Each row was made from one small tree. Brackets hold a mark, then the marks that hang from it, in the order of their numbers. Every link used is in the known rows. Write each row's tree.
Known rows:
(Z586 (Z597 Z125)): [ 1.05  0.55 -0.19 -1.59  0.19  1.18  1.03  2.58 -0.27  1.01 -0.06 -3.93
  0.21 -1.43 -0.84 -0.62 -1.11 -1.45  1.04  0.77  3.50  0.45 -1.41]
(Z907 (Z125 Z597) Z228 Z732): [ 1.12  0.45 -0.94  0.11 -0.92  0.03  0.58  3.15 -0.17 -1.22 -1.10  1.84
 -0.78 -0.91  2.40  0.94 -2.62 -1.68  0.87 -3.41 -1.65  0.89  2.45]
(Z268 (Z732 Z907)): [ 0.48  0.06  1.02  0.17  0.05  1.07 -1.29 -0.45 -3.50  0.55  0.62 -1.00
  0.58 -0.79 -1.11 -1.12 -1.08 -0.56 -2.24  0.56  6.11  1.35 -2.70]
(Z732 Z907): [ 0.86 -1.48  0.12 -0.47  0.28  3.26 -1.28  1.28 -1.01  0.16 -0.18 -1.09
  0.88 -0.70 -1.21 -0.85 -0.37 -0.87 -1.83  0.01  3.75  0.58 -2.11]
(Z836 Z125): [ 2.47 -0.40 -0.99 -0.44  1.09  0.95  0.29  1.45 -0.20  0.08 -0.66  1.13
 -1.28  0.46 -0.73  0.29 -0.53  0.12 -0.61 -1.45  1.90  0.79 -0.41]
(Z228 (Z836 (Z125 (Z597 Z203 Z586)))): [-2.23 -0.40 -0.94 -0.78 -1.21 -0.03 -2.18 -5.29  1.83  0.01  3.93  2.05
  0.31  1.09 -1.08  0.17  1.02  1.49 -0.82  0.99 -2.28  0.15  0.23]
(Z586 (Z597 (Z125 Z836) Z203)): [-1.56  1.66  0.22 -0.72  0.41 -0.74  0.42  0.16  1.16  2.08 -0.39 -4.43
  0.53 -0.42 -0.80 -2.10  1.01 -1.25  2.32  2.33  0.17 -3.15 -1.14]
(Z597 Z125): [ 0.87  0.20 -0.46 -0.64  0.56  1.75  0.44  2.09  0.33  0.33  1.05 -3.36
  0.12  0.39 -1.76 -0.63  0.64 -2.18  0.43 -0.14  2.67  0.73 -0.55]
(Z586 (Z597 (Z125 (Z836 Z228)) Z203)): [-0.74  1.68  0.53 -1.11  0.21 -2.98  1.66  0.36  1.47  0.59 -0.61 -3.04
  0.67 -0.76 -0.80 -1.22  1.56  1.29  2.18  2.90 -1.02 -2.02 -0.16]
(Z836 Z125 Z228): [ 3.07 -0.29 -1.40 -0.59  0.49 -1.25  1.27  1.75  0.02 -1.44 -0.61  2.44
 -1.59 -0.09 -0.58  1.11 -0.18  2.77 -0.23 -0.23  0.82  1.91  0.35]
(Z586 Z597): [ 2.39 -0.65  0.65 -1.46  0.37  1.58  0.17  1.39 -0.82  0.06 -1.58 -2.12
 -0.69 -2.47 -0.66  0.56 -2.09 -0.66 -0.26  0.36  2.96  1.57 -1.50]
(Z586 (Z597 Z203)): [ 0.17  0.77  0.97 -2.19 -0.21  0.09 -0.73  0.73  0.17  0.96 -0.96 -2.72
 -0.51 -2.00 -1.74 -0.85 -1.46 -1.11 -0.02  1.69  1.97 -0.17 -1.29]
(Z228 Z836): [ 1.33 -2.08  0.47  0.07 -0.60  2.13 -0.44 -2.64  0.59 -0.30  0.33 -2.43
 -1.06  0.18 -1.99  0.67  0.09 -0.77 -2.12  0.14  2.49  2.28 -1.04]
(Z268 (Z732 (Z907 Z228))): [ 0.14 -0.98  0.70  0.86 -0.98  1.69 -1.15  0.49 -2.80 -0.45 -0.76 -0.02
  1.24 -1.21  0.15 -1.50 -0.94  0.16 -1.53  1.67  5.56  1.91 -1.21]
(Z586 (Z597 Z125 Z203)): [-0.73  1.78 -0.36 -1.99 -0.17 -0.32 -0.12  1.56  0.75  1.41  0.40 -4.33
  0.80 -1.02 -1.70 -2.09 -0.48 -1.87  1.92  1.90  2.05 -0.90 -1.31]
(Z228 (Z836 (Z125 (Z597 Z586)))): [-0.09 -1.04 -0.69 -0.53 -0.49  1.53 -1.20 -3.72  0.72 -0.50  2.70  2.13
 -0.18  0.70  0.06  1.28  0.02  2.01 -1.48 -0.36 -1.23  1.62  0.19]
(Z836 (Z125 (Z597 Z203 Z586)) Z228): [-0.76  0.77 -1.15 -1.29 -0.47 -2.70 -0.63 -0.99  1.17 -1.31  3.01  4.11
  0.02  0.09 -0.69  0.69  1.17  3.32 -0.01  1.21 -3.31  0.58  1.50]
(Z836 (Z125 Z597) Z228): [ 2.02 -0.55 -1.17 -0.66  1.25 -0.73  1.09  2.21  0.40 -0.57  1.67  3.49
 -0.91 -0.86  0.47  2.17 -0.41  3.03 -0.29 -0.46 -1.43  1.03  1.25]
(Z228 (Z836 Z125)): [ 1.76 -1.63 -0.62  0.50  0.06  1.10 -0.06 -2.53  0.55 -0.01 -0.04  0.36
 -1.39  0.72 -0.72  0.40 -0.01  0.55 -1.51 -0.79  1.89  1.60 -0.74]
(Z268 Z732): [ 1.85  0.10  0.88  0.06  0.16 -0.28 -0.31 -0.16 -2.46  0.30  0.11 -1.42
 -1.40 -0.90 -1.33  0.20 -0.89 -0.89 -1.49 -0.06  5.15  2.33 -0.96]
(Z907 Z125 Z732): [ 2.14  0.77 -0.82 -0.30 -0.57 -1.35  0.69  2.38 -1.10 -0.99 -2.24 -0.13
 -1.39  0.15 -0.10  0.32 -2.43 -2.58  0.11 -4.60  1.17  1.75  0.13]
(Z268 (Z732 (Z907 (Z125 Z836) Z228))): [-0.71 -0.56  1.19  2.22  0.20  0.53 -0.01 -0.99 -2.17  0.74 -3.03  0.88
  0.90  0.51  1.94 -1.39 -0.81 -0.37  0.06  0.26  2.04 -1.02 -0.81]

Which tree is each row?
[-2.33  0.87 -0.24 -0.10 -0.93 -2.73  0.48 -1.64  1.57 -1.30  1.47 -1.51
  1.01  1.28 -1.73 -1.12  4.36  1.43  1.51  2.37 -2.07 -0.52  1.21] | (Z597 (Z125 (Z836 Z228)) Z203 Z586)
[ 1.25 -1.16  0.50  1.42  0.46  1.35  1.00  1.07  0.85  0.03 -3.96  0.25
 -0.99  0.88  1.65  0.75  0.05 -0.86  0.82 -0.61 -1.92 -1.11  1.41] | (Z907 (Z125 Z836) Z228)
[ 1.09 -1.33 -0.81  0.09  0.86  1.66  0.06 -2.17  0.96  1.05  1.95  1.46
 -1.00  0.50  0.27  1.37 -0.47  1.25 -1.26 -0.52 -0.54  0.68 -0.14] | (Z228 (Z836 (Z125 Z597)))
[-2.73  1.26 -0.12  0.07 -0.49 -0.09 -0.65 -2.09  1.50 -0.02  1.44 -2.98
  0.92  1.89 -2.09 -1.77  3.77 -1.18  1.39  1.64 -0.86 -1.88 -0.09] | (Z597 (Z125 Z836) Z203 Z586)
[ 0.30  0.48  0.70  0.39  0.73 -0.20 -0.98 -0.57 -2.89  1.45 -0.67  0.10
  0.30  0.45 -0.01 -0.99 -2.39 -1.12 -1.15 -0.97  4.68  0.38 -2.68] | (Z268 (Z732 (Z907 Z125)))
[-1.28  0.97 -0.17  0.31  0.17 -2.93  1.35  0.02  2.03 -0.07  0.62 -2.32
  0.44  1.02 -1.56 -1.29  3.47  0.48  1.54  2.24 -1.29 -1.84  0.36] | (Z597 (Z125 (Z836 Z228)) Z203)
[-0.22 -1.82  0.77  1.80 -1.33  0.52 -0.58 -3.79 -1.69 -0.13 -1.16  0.25
  0.87  0.72  1.02 -0.65 -1.67 -0.08 -1.52  0.50  3.73  1.72 -1.17] | (Z268 (Z732 (Z907 Z125 (Z228 Z836))))
[-0.40 -1.56 -0.27  0.33  0.04  3.47 -0.72  2.41 -0.11  0.50  0.09  2.28
  1.67 -0.12  1.94  0.03 -1.79 -0.67 -0.35 -0.04 -0.81 -1.02  0.31] | (Z732 (Z907 (Z125 Z597) Z228))
[-1.82  0.42  0.27 -1.40 -0.83  1.12 -2.19 -1.18  1.07 -0.31  3.18  0.21
  0.54 -0.43 -1.58  0.20  0.98 -0.56 -0.94  1.43 -1.68  0.27  0.57] | (Z125 (Z597 Z203 Z586))
[ 0.95 -1.08  0.74  0.59  1.26 -0.30  1.07  0.74  0.68 -0.25  0.23  0.97
 -0.46 -0.93  0.58  2.40  1.61  2.47 -0.96  1.34 -2.81 -0.48  1.44] | (Z125 Z597 (Z836 Z228))
[-1.87  1.30 -0.59 -1.31 -1.23 -0.04 -1.21 -0.75  1.19 -0.56  2.55 -2.99
  1.09  1.42 -2.78 -1.89  2.25 -1.90  1.01  1.31  1.03  0.25 -0.23] | (Z597 Z125 Z203 Z586)
[-1.89  0.30  0.47  0.01 -0.45 -1.66 -0.42 -2.25  1.54 -1.26  2.04  1.25
  0.32 -0.27 -0.59  0.94  2.96  2.62 -0.16  2.69 -4.71 -0.84  1.80] | (Z125 (Z597 Z203 Z586) (Z836 Z228))
[-0.25 -0.07 -0.40  0.25 -0.17 -1.19  1.35 -0.39  0.75 -2.20  0.56 -1.67
  0.55  0.77 -0.73  0.38  3.94  2.02  0.77  1.36 -1.00  0.79  0.84] | (Z597 (Z125 (Z836 Z228)) Z586)
[-0.14 -1.84  0.34  1.57  0.21  2.57  0.25  0.71  0.11  0.40 -3.34  0.89
  1.11  1.05  2.08 -0.93 -0.26 -0.70  0.16 -0.09 -0.53 -1.92 -0.09] | (Z732 (Z907 (Z125 Z836) Z228))
[-2.79  0.32  0.95 -0.30 -0.17  0.54 -1.55 -2.39  1.39  0.58  2.00 -0.15
  0.38  0.30 -0.80  0.12  2.43  0.18 -0.15  2.05 -3.36 -2.06  0.71] | (Z125 (Z597 Z203 Z586) Z836)
[-1.05  0.71  0.69  0.39  0.93 -3.00  0.53 -0.69  2.18  1.06  0.04  1.89
 -0.88  0.75  0.51  1.00  0.57  0.70  0.90  0.92 -5.52 -2.66  1.45] | (Z907 (Z125 (Z597 Z203) (Z836 Z228)))
[ 0.18 -1.65 -0.20  1.58 -1.41  0.97 -0.78 -3.37 -2.12 -0.02 -0.39  1.68
  0.52  0.26  0.80 -1.67 -1.07  2.23 -1.83  0.97  4.54  1.92 -1.34] | (Z268 (Z732 (Z907 (Z228 (Z836 Z125)))))
[-1.46  0.65  1.43  1.60  2.04 -0.03 -0.38 -1.59 -1.98  2.99  0.31  1.30
  0.71  0.40  2.16  0.24 -1.24  0.02 -0.47 -0.19  0.04 -2.42 -1.55] | (Z268 (Z732 (Z907 (Z125 Z597 Z836))))
[-1.00 -0.19  0.90  0.32  0.72 -1.83  0.24 -0.34  1.77  0.19  1.41  0.79
 -0.58 -0.50 -0.37  0.67  2.21  1.76 -0.08  2.42 -4.00 -1.94  1.19] | (Z125 (Z597 Z203) (Z836 Z228))
[-0.09 -0.69 -0.16 -0.07  1.40  2.76 -1.27  1.48 -0.21  1.71  1.04  1.32
  1.26  0.27  0.90  0.41 -1.83 -1.33 -0.80 -1.28 -0.41 -1.15 -1.41] | (Z732 (Z907 (Z125 Z597)))
[ 1.75  0.03 -0.95  0.40 -1.54 -0.19  0.80  3.36 -0.83 -2.08 -3.35  0.55
 -1.10 -0.37  1.38  0.06 -2.45 -2.37  0.74 -3.52  0.63  1.78  1.76] | (Z907 Z125 Z228 Z732)
[ 1.19  0.28 -0.30  1.36 -0.98 -0.53  1.86  1.85 -0.19 -1.68 -4.60  0.39
 -1.54  0.10  2.39  0.01 -0.85 -1.94  1.13 -3.25 -1.80 -0.09  1.68] | (Z907 (Z125 Z836) Z228 Z732)
[-0.91  2.02 -0.64 -0.97 -0.21 -2.42 -0.60  1.17  0.48  0.70  0.89  0.84
 -0.46 -0.31  0.08 -0.32 -2.16 -2.68  0.95 -3.19 -2.48 -0.90  0.81] | (Z907 (Z125 (Z597 Z203)) Z732)
[ 0.56  0.62  0.63 -0.31  0.94  0.74  1.64  1.27  0.08  1.43 -1.34 -4.14
  0.38 -0.85  0.03 -0.85  0.51 -0.54  1.59  0.79  1.34 -1.56 -1.16] | (Z586 (Z597 (Z125 Z836)))
[ 1.02  1.02 -0.18  0.54  0.51 -1.32  0.97  0.95 -0.62 -0.28 -3.69 -0.55
 -1.53  0.36  1.01  0.46 -1.10 -2.17  0.67 -4.21 -0.95 -0.60  0.62] | (Z907 (Z125 Z836) Z732)
[-1.90 -0.69  0.50  0.47  0.66  2.13 -1.26 -1.53  0.01  0.68  0.43  1.74
  1.66  0.80  1.62  0.61  0.42  0.31 -0.12 -0.51 -2.86 -1.93 -0.98] | (Z732 (Z907 (Z125 (Z597 Z586) Z836)))
[ 0.05  0.09  1.23  1.35  0.76 -3.06  0.82 -1.60 -2.31  0.36 -1.74  1.11
  0.17  0.47  0.88 -0.05 -0.40  2.12 -0.45  0.11  1.55 -0.41 -1.57] | (Z268 (Z732 (Z907 (Z125 (Z836 Z228)))))
[-0.71 -0.15  0.19  1.12  0.10  0.89 -0.77  0.44 -2.08  1.17  0.39  2.46
  1.49 -0.69  2.38  0.00 -2.46 -0.07 -0.44  0.18  1.33 -0.05 -0.33] | (Z268 (Z732 (Z907 (Z125 Z597) Z228)))
[ 0.83 -0.20 -0.42  0.69  1.07 -0.94  2.28  1.63  1.07 -0.59 -0.15 -2.04
 -0.12  0.47 -0.78  0.25  2.89  1.34  0.97  1.06 -0.18 -0.30  0.60] | (Z597 (Z125 (Z836 Z228)))
[-1.42  0.83 -0.91 -1.31 -0.19 -0.11 -1.89 -1.24  1.01 -0.02  2.84  2.90
  0.03  0.49 -0.91 -0.10  0.40  0.73  0.28  0.60 -2.40 -0.63  0.55] | (Z836 (Z125 (Z597 Z203 Z586)))
[ 0.96  0.84 -0.17  0.64  0.45 -3.37  2.06  1.84 -0.02 -0.79 -1.21  1.79
 -1.16 -0.32  2.05  2.22 -0.72  0.87  0.77 -2.89 -4.41 -0.15  2.29] | (Z907 (Z125 Z597 (Z836 Z228)) Z732)
[ 0.08  1.24 -0.80 -0.80 -1.01 -0.66 -0.26  1.02 -1.08 -1.59  0.67  1.76
 -0.36 -0.33  0.93  1.70 -2.02 -1.50  0.50 -3.98 -2.03  1.90  1.35] | (Z907 (Z125 (Z597 Z586)) Z732)
[ 0.02  0.39 -1.09 -0.28 -2.06 -0.07  0.06  1.58 -0.63 -2.86 -0.40  2.51
  0.08 -0.75  2.24  1.23 -1.82 -1.12  0.74 -2.88 -2.62  1.95  2.60] | (Z907 (Z125 (Z597 Z586)) Z228 Z732)
